What can hang from each mark
J: R
X: G K V
A: K R
R: J X Y
G: A J X Y
V: A J
Y: K R V
K: A J

Every row comes from one small tree of marks. The marks that hang from a mark follow it in brackets, in alphabetical order. Every link used is in the known rows. Which tree was each row made from?
Known rows
Y[K[J]]: [-0.05 -0.03  0.20  0.05  0.22  0.11 -0.30 -0.10  0.07  0.14  0.19 -0.01
 -0.07  0.25 -0.18  0.03  0.05 -0.23 -0.17 -0.05 -0.05 -0.03  0.12  0.04
 -0.17]
G[A J]: [ 0.13  0.15 -0.53  0.13  0.15 -0.30 -0.01  0.12 -0.33  0.08  0.31  0.29
  0.25 -0.37  0.07  0.08  0.21 -0.11 -0.05 -0.03 -0.06 -0.18  0.01 -0.08
 -0.10]
G[Y]: [ 0.13  0.22  0.03  0.01  0.09  0.14 -0.03  0.18  0.13  0.01  0.23 -0.02
 -0.02  0.12  0.25 -0.17  0.27 -0.06 -0.13 -0.01 -0.07  0.07  0.04 -0.24
  0.18]
G[J[R] X]: [ 0.31  0.24 -0.33  0.01  0.04  0.01  0.02 -0.11 -0.31  0.18  0.26  0.08
  0.25 -0.25 -0.16 -0.02  0.18  0.00  0.41  0.05 -0.30 -0.07  0.09 -0.08
  0.19]
R[X Y[V]]: [ 0.11 -0.04  0.10  0.15  0.04  0.41  0.04  0.41  0.03  0.11  0.06 -0.10
 -0.16  0.31  0.49  0.12  0.06  0.12  0.03  0.12  0.01 -0.02 -0.16 -0.15
 -0.02]
K[A[R[J X[G] Y[V]]]]: [-0.05 -0.12 -0.01 -0.05 -0.02 -0.08  0.31  0.21 -0.03  0.06 -0.23  0.21
 -0.14 -0.10  0.21  0.18 -0.22  0.15 -0.28  0.10 -0.07 -0.10 -0.04  0.13
 -0.37]
Y[K[J] R]: [-0.04 -0.24  0.36  0.01 -0.04  0.09 -0.35 -0.13  0.09  0.24  0.34 -0.04
 -0.17  0.09 -0.16 -0.07  0.01 -0.33  0.11 -0.15 -0.10 -0.08  0.22 -0.01
 -0.21]
K[A J[R]]: [-0.07  0.09 -0.11  0.13  0.08  0.06  0.07 -0.11 -0.14 -0.06  0.10  0.11
 -0.02 -0.08 -0.33  0.05 -0.26  0.12 -0.26 -0.03 -0.14  0.18  0.13  0.07
 -0.28]
J[R[X Y[K]]]: [ 0.20 -0.14  0.25  0.20  0.11  0.68  0.03  0.41  0.08  0.16  0.05  0.03
  0.03  0.34 -0.11  0.02 -0.17 -0.12  0.21  0.04 -0.03  0.07  0.01 -0.06
 -0.04]
A[K R]: [-0.14 -0.09  0.03  0.00 -0.01 -0.07  0.19 -0.03  0.01 -0.01 -0.16  0.21
 -0.06 -0.28 -0.16 -0.46  0.19  0.32 -0.22 -0.49 -0.53 -0.09  0.03 -0.11
  0.30]
X[G[Y] K[A[R] J] V]: [-0.35  0.00  0.15 -0.38 -0.30 -0.52  0.00 -0.65 -0.18 -0.56 -0.70  0.07
  0.05  0.01 -0.22 -0.02 -0.08  0.25 -0.10  0.06  0.43  0.06 -0.01  0.44
 -0.05]
G[J[R[Y]] X[K V]]: [ 0.16  0.08 -0.06  0.00 -0.10 -0.15 -0.09 -0.32 -0.44 -0.05 -0.26  0.08
  0.27 -0.05 -0.17 -0.01  0.12  0.06  0.49  0.11 -0.13 -0.05 -0.03  0.14
  0.28]
G[X]: [ 0.09  0.24 -0.17 -0.15  0.03  0.12  0.08 -0.13  0.06  0.06  0.36 -0.04
  0.09 -0.06  0.13  0.08  0.24 -0.05  0.10 -0.06 -0.12  0.07 -0.09 -0.10
  0.23]
Y[V[J[R]]]: [ 0.09  0.03 -0.23  0.19  0.18  0.03  0.04  0.05  0.19  0.16  0.27 -0.19
 -0.06 -0.17  0.05 -0.10  0.02  0.12  0.39  0.21 -0.11 -0.14  0.03  0.04
  0.19]
R[J X[V] Y[K]]: [ 0.01 -0.03  0.30  0.17  0.11  0.30 -0.22  0.52 -0.03  0.06 -0.56  0.03
 -0.12  0.59  0.28  0.37 -0.10 -0.13 -0.10  0.12  0.02 -0.14 -0.35  0.02
 -0.21]
X[G[J] K[A]]: [-0.01 -0.17  0.17 -0.37 -0.23 -0.45  0.25 -0.38  0.00 -0.21 -0.15  0.08
  0.11 -0.11 -0.16  0.27 -0.13 -0.14 -0.04  0.18  0.18 -0.03 -0.07  0.19
 -0.02]
K[A J[R[X[G V] Y]]]: [-0.13  0.06 -0.03  0.12  0.00  0.18  0.06 -0.09 -0.22 -0.19 -0.23  0.06
 -0.01  0.14 -0.18  0.17 -0.36  0.22 -0.22  0.06  0.03  0.16  0.00  0.16
 -0.36]
A[K]: [-0.05  0.00  0.11  0.05  0.06  0.05  0.13 -0.08  0.12 -0.05  0.09 -0.01
 -0.03  0.01  0.06 -0.18  0.10  0.06 -0.31 -0.36 -0.51  0.04 -0.11 -0.23
  0.33]
V[A[R]]: [-0.10 -0.10 -0.11  0.03  0.15 -0.06  0.15  0.15  0.29  0.03  0.21 -0.08
 -0.08 -0.18  0.04 -0.17 -0.03  0.05 -0.25 -0.12  0.01  0.17  0.09 -0.15
  0.00]
Y[K[J[R]] V[A]]: [ 0.01 -0.27  0.13  0.13  0.34 -0.05 -0.18 -0.23  0.04  0.31  0.37 -0.14
 -0.13  0.22  0.11 -0.02 -0.15 -0.07 -0.12  0.22  0.06  0.05  0.43  0.13
 -0.43]
X[V]: [-0.15  0.11 -0.13  0.06  0.04  0.08 -0.14 -0.15  0.20 -0.22 -0.16 -0.22
 -0.02 -0.02 -0.10  0.00 -0.04 -0.06  0.29 -0.23 -0.05 -0.05 -0.22  0.15
  0.24]
V[A[R[J X Y[K]]]]: [-0.05 -0.16  0.09  0.09  0.18  0.04  0.08  0.43  0.17  0.14 -0.04  0.02
 -0.12  0.12  0.21  0.01 -0.08  0.01 -0.41  0.03  0.05  0.11  0.01 -0.18
 -0.21]
J[R[X]]: [ 0.22  0.11 -0.11  0.08 -0.02  0.55  0.12  0.37  0.14  0.04  0.22 -0.04
  0.07 -0.02 -0.33 -0.05 -0.09 -0.05  0.32 -0.11  0.00  0.12 -0.01 -0.13
  0.17]
A[K[J] R[X[G V]]]: [-0.29  0.11 -0.11 -0.09 -0.17 -0.09  0.04 -0.20 -0.23 -0.29 -0.52  0.10
 -0.04 -0.20 -0.31 -0.34  0.14  0.58 -0.23 -0.46 -0.19 -0.07 -0.07  0.01
  0.18]
R[X Y[K[J]]]: [ 0.04 -0.02  0.31  0.20  0.10  0.50 -0.21  0.37 -0.06  0.12 -0.07 -0.02
 -0.09  0.55  0.20  0.16  0.03 -0.07 -0.27  0.07  0.08  0.03 -0.10 -0.16
 -0.18]

Write each row's tree
[ 0.02 -0.04  0.13 -0.10 -0.39 -0.08 -0.03  0.21  0.08 -0.03 -0.06 -0.02
 -0.15 -0.14 -0.04  0.15 -0.08 -0.21  0.18 -0.12  0.06 -0.03 -0.19 -0.08
  0.04] | Y[R[J X[K[A] V]]]
[ 0.25  0.20 -0.05  0.15  0.07 -0.20 -0.27  0.00 -0.36  0.24 -0.09  0.06
  0.13  0.00  0.19 -0.15  0.11 -0.21 -0.34  0.14 -0.07 -0.20  0.31 -0.08
 -0.23] | G[J Y[K[A[R[X[V]]]]]]
[-0.16 -0.15  0.26 -0.40 -0.20 -0.12  0.14 -0.31  0.09 -0.38 -0.17  0.08
  0.02  0.09 -0.52  0.09  0.01  0.12  0.28  0.06  0.30  0.14 -0.09  0.21
  0.18] | X[G K[J[R]]]
[ 0.10 -0.47  0.33 -0.03  0.00 -0.27 -0.06 -0.09  0.09  0.51  0.32  0.05
 -0.29 -0.03  0.38  0.19 -0.26 -0.39  0.04  0.17 -0.19 -0.26  0.30  0.20
 -0.59] | Y[K[A] R[J] V]
[ 0.15 -0.20  0.32 -0.02 -0.15  0.05 -0.09  0.23  0.09  0.39  0.21  0.04
 -0.15  0.07  0.14  0.27 -0.26 -0.54 -0.23  0.02 -0.03 -0.12  0.11 -0.07
 -0.47] | Y[K[A] R[J X]]
[ 0.08  0.01  0.30  0.02  0.00  0.09 -0.30  0.01  0.00  0.19  0.31 -0.01
 -0.10  0.20  0.18 -0.23  0.22 -0.21 -0.11 -0.01 -0.04  0.01  0.28 -0.18
 -0.10] | G[Y[K[J] R]]
[ 0.20 -0.23  0.20  0.22  0.16  0.54  0.05  0.33  0.07  0.23  0.15 -0.05
 -0.02  0.33  0.10  0.01 -0.22 -0.05  0.15  0.16  0.03  0.10  0.13 -0.03
 -0.17] | J[R[X Y[K V[A]]]]
[-0.07  0.21 -0.10 -0.16 -0.16 -0.18 -0.02 -0.53 -0.23 -0.20 -0.10  0.01
  0.16 -0.05 -0.17  0.09  0.02  0.08  0.04  0.00  0.09  0.18 -0.03  0.19
  0.13] | G[X[K[A J[R]] V]]
[ 0.11 -0.26  0.15  0.18  0.18  0.43  0.15  0.23  0.12  0.09  0.10  0.06
 -0.06  0.15 -0.02 -0.08 -0.12  0.10  0.47  0.05 -0.24  0.02  0.03  0.07
  0.06] | J[R[Y[V]]]
[-0.08 -0.10 -0.03 -0.39 -0.16 -0.50  0.25 -0.21 -0.06 -0.22 -0.08  0.26
  0.15 -0.15  0.12 -0.05  0.25  0.15  0.02  0.27  0.50 -0.04  0.07  0.19
  0.05] | X[G[A[R] Y[V[J]]] K]
[ 0.03  0.17 -0.18  0.39  0.18  0.11  0.12  0.21  0.20  0.05  0.14 -0.34
  0.12 -0.02  0.04 -0.19 -0.19  0.09 -0.47  0.11 -0.09  0.24 -0.03 -0.42
  0.28] | V[A[K] J[R[X]]]
[ 0.07  0.21 -0.25 -0.13 -0.20 -0.52 -0.06 -0.50 -0.44 -0.04 -0.21  0.09
  0.24 -0.34 -0.10  0.03  0.14  0.02  0.09  0.04 -0.07 -0.11  0.02  0.15
  0.15] | G[J X[K[A[R]] V]]
[ 0.04  0.04  0.00 -0.04 -0.27  0.11 -0.09  0.32  0.14  0.01  0.02 -0.10
 -0.18 -0.13 -0.01  0.10  0.00 -0.15  0.35 -0.20 -0.05 -0.11 -0.22 -0.14
  0.08] | Y[R[J X[V]]]
[ 0.04 -0.12  0.08 -0.26 -0.41  0.06  0.11  0.09  0.14 -0.07  0.30 -0.02
 -0.02 -0.18 -0.01  0.07  0.05 -0.20  0.27 -0.13  0.27  0.03 -0.08 -0.14
  0.07] | Y[R[X[G[A] K]]]
[-0.23 -0.09  0.01 -0.42 -0.16 -0.37  0.15 -0.33 -0.07 -0.41 -0.05  0.26
  0.13 -0.01 -0.24  0.22  0.13  0.09 -0.03  0.06  0.48  0.11 -0.12  0.20
  0.00] | X[G[A] K[J]]
[-0.06 -0.19  0.12  0.29  0.29  0.10  0.04  0.19  0.20  0.11  0.08 -0.17
 -0.16  0.25  0.54  0.03 -0.03  0.12 -0.05  0.28 -0.14  0.00 -0.11 -0.08
  0.01] | R[Y[V[A J]]]
[ 0.06  0.22 -0.05 -0.21 -0.33 -0.14  0.01 -0.14 -0.14 -0.28 -0.33 -0.13
  0.14  0.04  0.03  0.17 -0.05 -0.07 -0.11  0.13  0.43  0.02 -0.12  0.03
  0.05] | R[X[G[J Y] K[A] V]]
[ 0.09 -0.22  0.04  0.26  0.38 -0.05 -0.12 -0.08  0.25  0.41  0.37 -0.30
 -0.04  0.14  0.23 -0.04 -0.22 -0.21 -0.06  0.40  0.07 -0.05  0.32  0.08
 -0.22] | Y[K V[A J[R]]]
[-0.12  0.11 -0.12 -0.05  0.06 -0.10  0.05 -0.24 -0.08 -0.08 -0.19 -0.04
  0.06  0.03  0.27  0.01  0.08  0.18 -0.09 -0.09 -0.19  0.08 -0.15  0.01
  0.14] | G[X[V[A[K R[J Y]]]]]
[-0.25  0.15 -0.31  0.24  0.13 -0.15 -0.14 -0.08  0.24 -0.18 -0.26 -0.35
  0.02 -0.18 -0.07 -0.16 -0.13  0.09  0.03 -0.04  0.09 -0.02 -0.14  0.07
  0.23] | X[V[A[R] J]]
[ 0.03  0.12 -0.18 -0.08 -0.06  0.05  0.11  0.54  0.05  0.07 -0.18  0.22
 -0.12 -0.27 -0.22 -0.08  0.18  0.18  0.06 -0.20 -0.06 -0.15 -0.12 -0.10
  0.08] | A[R[J X]]
[-0.07  0.21 -0.31  0.06 -0.10  0.10 -0.04  0.24  0.06 -0.07 -0.24 -0.05
 -0.01 -0.32 -0.27 -0.24  0.12  0.20  0.18 -0.22  0.07 -0.15 -0.10  0.00
  0.24] | A[R[X[V[J]]]]
[-0.05 -0.02  0.19 -0.09 -0.11 -0.06 -0.03 -0.08  0.00 -0.18  0.01  0.12
 -0.01  0.02 -0.52 -0.08  0.12  0.05  0.11 -0.07  0.09  0.19 -0.01  0.00
  0.27] | X[K[J[R]]]
[-0.29 -0.08 -0.08 -0.20  0.03 -0.08  0.07 -0.39  0.37 -0.41 -0.23 -0.37
  0.02  0.09  0.06  0.18 -0.29 -0.01  0.19 -0.03  0.27  0.07 -0.21  0.26
  0.02] | X[G V[A]]
[ 0.06  0.39 -0.18 -0.08  0.05 -0.04 -0.08 -0.28 -0.08 -0.07  0.13 -0.18
  0.15  0.13  0.50 -0.10  0.25  0.03 -0.17  0.08  0.08  0.21  0.07 -0.14
  0.16] | G[X[V[A]] Y]
[ 0.07  0.09 -0.60  0.09  0.10 -0.39  0.04  0.16 -0.40  0.10  0.14  0.44
  0.22 -0.57 -0.09 -0.12  0.26  0.06  0.01 -0.12 -0.08 -0.27  0.11  0.00
 -0.12] | G[A[R] J]
